Known rows, with every way that one mark hangs from another
subid{fuvo}: [ 15.8  -6.8  -6.8  -5.0  24.7   7.0 -57.5  -4.2  47.7   0.5  25.0 -14.1
   2.8   7.4 -15.8 -15.8   3.2   0.2   2.1   3.2   3.8]
pitu{durazun}: [ 19.6   4.1  -9.8   4.4  28.2  -0.3 -54.5 -13.0  33.0   9.2   6.8  -8.7
  -3.6  20.5 -16.1  -8.6  16.9  -6.0 -10.6  11.9 -10.2]
ligogiz{nituv{popabo{magado}} pitu{durazun}}: [ 16.8   4.0 -24.4  10.2   5.8   8.5 -62.5   6.3  13.6  -7.9 -12.0   6.2
 -15.1  19.2   0.9  10.9  16.2 -29.8 -30.5  27.3 -16.5]
ligogiz{nituv{gosa}}: [ 22.5  17.7  -9.0  15.1  19.5  17.6 -47.0   3.0  27.2   3.6  14.3  -8.9
 -10.8   7.8 -16.9   8.1  19.3  -6.1   0.2  12.1 -16.4]
popabo{kunan nituv{gosa ligogiz{pitu}}}: [ 13.7  12.5   1.2  26.3  21.7   6.7 -40.8  14.4  14.3  -4.7  -7.3  34.2
   3.4   9.7  -7.5  13.4   8.6  10.7 -19.4  25.1 -24.6]
nituv{gosa ligogiz{pitu} popabo{kunan}}: [ 25.1  23.4   3.4  25.8  16.8   5.5 -47.5  22.6  12.6  -8.3  -5.7  24.1
 -10.4  -9.6 -26.9  22.8   5.1  -0.7 -21.9  31.6 -23.6]
voguv{fuvo gosa{nituv{ligogiz{pitu} popabo{kunan}}}}: [  6.5  -4.0 -25.4  -1.9  21.0  11.6 -55.5  22.4  16.9   4.0   3.6  15.8
 -29.1 -22.7  -2.1  13.1   5.3 -20.8 -17.7  26.6  12.7]
voguv{fuvo gosa{nituv{popabo{kunan}}}}: [ 18.1 -17.3 -16.6  -9.0  38.2   9.5 -45.3  16.4  39.9   4.2  15.9  -4.9
 -43.6 -19.5 -15.1  17.6   6.4 -28.3 -23.1  14.6  16.1]
magado{popabo{kunan nituv{ligogiz}}}: [  2.9  17.2   5.3  23.8  36.6  -3.3 -31.0  10.8  37.5 -12.0  -2.8  19.4
  -1.3  22.2  -5.9   8.1  17.2  15.8 -30.4   9.8 -20.2]
popabo{kunan magado nituv{gosa ligogiz{pitu{durazun}}}}: [ 18.8   1.6  -2.4  21.8  16.1   8.7 -39.2  11.2   8.3 -14.9 -22.9  40.9
   2.2  28.7  -1.4   7.4  10.3   1.1 -34.5  38.7 -27.9]
fuvo{voguv{gosa{nituv{ligogiz}}}}: [ -6.3  11.9 -19.1  -8.5  32.1  17.7 -56.4   3.4  38.6  18.7  16.2   2.8
 -22.1  -7.6   0.9 -13.7   9.7 -14.2  14.4  10.9  17.4]
voguv{gosa}: [  6.8  -9.7  -8.6   2.8  41.4  12.8 -59.2 -10.5  53.5  11.8  14.0  -7.7
 -19.7   4.6 -18.6  -5.6   3.3 -13.7  -4.4   6.4  12.5]
subid{fuvo{voguv{gosa}}}: [ 10.2 -19.8 -13.8 -17.3  34.1  18.8 -72.4   4.2  67.4  -1.2  31.1   6.1
 -13.6 -24.9  -4.5 -27.4  -2.0 -10.1  14.1   1.3  29.8]
nituv{gosa popabo}: [ 28.4  16.0   9.8  18.0  25.8   7.0 -43.9  12.8  38.4   3.3   7.2  -3.1
 -16.2 -10.4 -36.4  16.6   8.6 -19.3 -12.8  20.1 -20.7]
voguv{fuvo gosa{nituv{popabo{kunan magado}}}}: [ 19.3 -28.4 -15.6 -10.0  36.3  13.4 -39.2  15.6  42.7  -7.5   5.8  -5.7
 -48.5  -4.3 -16.2  17.3   1.9 -34.0 -31.7  20.7  16.9]
popabo{kunan}: [ 24.1  -2.2  -2.7   9.3  41.4  -1.3 -43.9  -4.3  38.8  -4.1  11.6 -11.4
 -16.3  21.7 -28.5   6.2   7.7  10.1 -21.8   4.7  -3.6]
fuvo{voguv{gosa{nituv}}}: [ -0.9  -5.6 -21.0 -13.1  41.6  14.2 -56.7   0.3  47.6  18.0  24.6  -5.7
 -31.1  -4.3  -2.2  -8.5   9.2 -24.1   8.1   2.8  21.3]
magado{popabo}: [  5.7  11.8  -4.8  12.9  35.5   1.2 -46.7   1.4  45.2  -0.1  12.9 -10.1
  -5.9  18.5 -15.7  -1.7  16.8  -3.9 -12.0   1.0  -8.4]
subid{fuvo{voguv{gosa{nituv{popabo{kunan magado}}}}}}: [ 13.6 -27.4 -12.2 -21.8  35.8  15.6 -51.8  22.2  54.0 -16.7  19.6   5.6
 -40.4 -11.7  -5.9   0.8  -6.9 -32.4 -19.5  15.1  22.8]
nituv{gosa ligogiz{pitu}}: [ 11.4  26.0  -6.4  20.1  11.5  13.2 -54.5   5.8  12.6   7.6   0.6  14.1
   7.1   1.8 -14.6  -1.7   8.6   5.3   4.9  22.4 -15.7]
popabo{nituv{ligogiz{pitu}}}: [ -3.2  13.9  -8.8  17.7  19.0   2.4 -54.0  -0.7  21.7   9.5  -4.5  20.6
   9.5  14.3   2.4  -0.6   9.9   4.4  -8.7  15.9 -14.7]
fuvo{voguv}: [ 18.3   4.4  -8.4   0.5  33.3   4.3 -56.5  -0.6  49.3   2.6  19.9  -4.3
 -13.2  -2.2 -18.4 -16.1   9.5   2.9   4.0   1.4   6.2]
kunan{popabo}: [ 11.4   1.7  -3.3  13.1  43.3  11.5 -37.6  -0.5  38.5   7.1  16.5 -14.9
 -18.0  18.4 -17.7  -5.3  14.9   3.3  -8.7   3.6  -7.1]

Rows
[ 37.1   5.5   1.7  20.0  21.4  14.4 -35.6  19.7  27.5 -23.9  -2.5   1.1
 -30.7   7.3 -29.2  32.5  10.3 -14.9 -36.6  25.1 -21.9] -> ligogiz{nituv{gosa popabo{kunan magado}}}
[  0.8   2.2   4.0  20.1  35.1  17.6 -24.5   5.8  33.7  -4.4  -7.3   8.4
 -10.0  29.6  -3.5  -4.9  10.3   6.8 -20.8  17.7 -17.9] -> kunan{popabo{magado nituv{ligogiz}}}
[ 18.4  -4.0  -2.8   2.4  34.8  -1.0 -31.2   8.4  27.9  -9.6   0.9 -16.5
 -35.1  28.8 -24.7  26.8   5.1 -22.7 -40.4  18.1 -10.8] -> gosa{nituv{popabo{kunan magado}}}
[  9.0  20.5  -3.6  29.1  19.3   2.8 -40.3  21.1  10.4 -11.7 -14.1  47.6
   9.0  15.6   8.1  10.7  22.8   2.1 -30.0  29.1 -34.6] -> magado{popabo{kunan nituv{gosa ligogiz{pitu{durazun}}}}}
[ 20.3   6.0  -7.9  11.3  18.1  10.0 -47.8   5.4  33.9  -9.9  -1.2 -12.0
 -25.0  14.2 -17.9  15.4  10.8 -21.9 -25.3  17.4 -12.4] -> ligogiz{nituv{popabo{magado}}}
[ 17.5   6.4  -4.1   4.1  36.1  -6.0 -37.5   8.7  24.9   2.3  10.7 -16.3
 -30.0  15.7 -24.7  26.8  10.0 -19.4 -31.7  12.5 -11.3] -> gosa{nituv{popabo{kunan}}}
[ 25.0  20.8 -16.9  19.1   3.1  11.7 -62.4  15.5   6.0   1.0  -2.5  15.6
  -9.7  -5.9  -4.5  18.2  22.7 -30.4 -17.3  30.2 -26.7] -> ligogiz{nituv{gosa popabo} pitu{durazun}}
[  1.4  -4.4 -13.0 -20.0  18.4  22.2 -57.2  20.4  48.0  -3.5  13.2   9.8
 -24.7 -20.4   2.2 -11.3  -5.3 -32.6   1.8  21.7  17.6] -> subid{fuvo{voguv{gosa{nituv{ligogiz popabo{magado}}}}}}
[  3.2  20.9   1.4  31.8  24.9   4.8 -36.0  24.0  18.1 -12.3  -7.4  40.5
   4.3  10.0  -0.2  14.6  15.7   7.3 -25.5  21.6 -27.9] -> magado{popabo{kunan nituv{gosa ligogiz{pitu}}}}
[ -5.2   0.5 -21.7 -21.3  23.5  21.4 -62.6   8.6  44.8  10.1  28.1   4.3
 -10.9 -17.3   9.8 -25.3   2.9 -12.4  22.7   8.0  24.3] -> subid{fuvo{voguv{gosa{nituv{ligogiz}}}}}
[ 25.7   9.2 -16.0  17.4   1.7  15.9 -56.9  14.6   8.1  -9.5 -12.3  14.8
 -14.7   8.4  -5.8  17.5  17.3 -34.3 -26.0  36.5 -25.7] -> ligogiz{nituv{gosa popabo{magado}} pitu{durazun}}
[  0.2  27.8  -5.7  27.2  12.0   6.7 -46.0  16.6  12.4   1.3 -11.8  42.1
  16.5  11.0  12.1   1.6  24.4  -7.7 -15.0  28.8 -34.0] -> magado{popabo{nituv{gosa ligogiz{pitu{durazun}}}}}
[  7.5   9.6  -9.4  -2.7  36.1   9.6 -50.3  19.7  36.6   1.7   9.9  11.9
 -38.9 -19.8 -10.3   9.5   6.3 -20.5 -14.3  19.0  11.9] -> fuvo{voguv{gosa{nituv{ligogiz popabo{kunan}}}}}
[ 21.3   3.4  12.8  22.8  29.0  10.6 -24.5  10.3  30.7 -16.6 -12.4  20.0
  -6.4  24.9 -19.8  12.3   5.4  10.5 -27.6  28.7 -24.0] -> popabo{kunan magado nituv{gosa ligogiz}}
[  6.3  21.1 -12.8  11.3  20.4  -3.1 -47.0  14.7   3.0   3.8  -1.7   4.8
 -16.9   8.7 -10.2  22.5   9.2 -11.5 -25.4  23.3 -14.5] -> gosa{nituv{ligogiz{pitu} popabo{kunan}}}
[  5.8   5.4 -17.0  -6.2  21.3  16.7 -51.2  13.1  34.5  16.6   9.1  -0.8
 -27.8 -28.8  -7.8   4.2  10.0 -26.7  -2.1  22.8  11.7] -> voguv{fuvo gosa{nituv{ligogiz popabo}}}
[  7.3   0.5   2.1  19.0  45.9  -5.8 -32.9   8.2  46.0 -12.1   5.0  10.2
  -8.5  25.4  -8.9  13.1  16.0   3.2 -35.9   2.8 -14.9] -> magado{popabo{kunan nituv}}
[ 13.9   1.5   1.0  24.8  20.9  10.5 -35.5  13.6  16.4 -16.0 -16.6  33.1
  -1.3  23.6  -9.5  13.4   3.2   7.3 -28.8  30.4 -23.4] -> popabo{kunan magado nituv{gosa ligogiz{pitu}}}
[ 32.6  15.9  14.7  22.6  22.7  10.0 -31.9  18.7  28.4 -20.7 -11.2  12.1
 -19.2   3.6 -40.4  21.3   1.1   0.1 -30.9  34.4 -23.1] -> nituv{gosa ligogiz popabo{kunan magado}}
[  2.5  29.5   9.8  28.1  25.0   8.9 -32.1  15.6  35.5  -0.1  -1.4  22.7
   6.4   6.3  -6.5   6.0  19.7   1.4 -10.4  17.7 -30.3] -> magado{popabo{nituv{gosa ligogiz}}}
[ -0.6 -15.1 -22.7 -25.2  32.6  18.3 -63.7   6.5  53.2  11.5  36.1  -4.4
 -20.8 -13.1   6.9 -21.7   1.7 -25.0  16.9  -0.2  28.1] -> subid{fuvo{voguv{gosa{nituv}}}}
[  4.1   5.6   3.5  14.2  24.9   7.5 -38.0  -5.1  37.8  -2.8 -10.1   7.5
   1.0  29.4 -10.3  -2.3   6.7   4.6 -17.5  18.4 -14.8] -> popabo{magado nituv{ligogiz}}
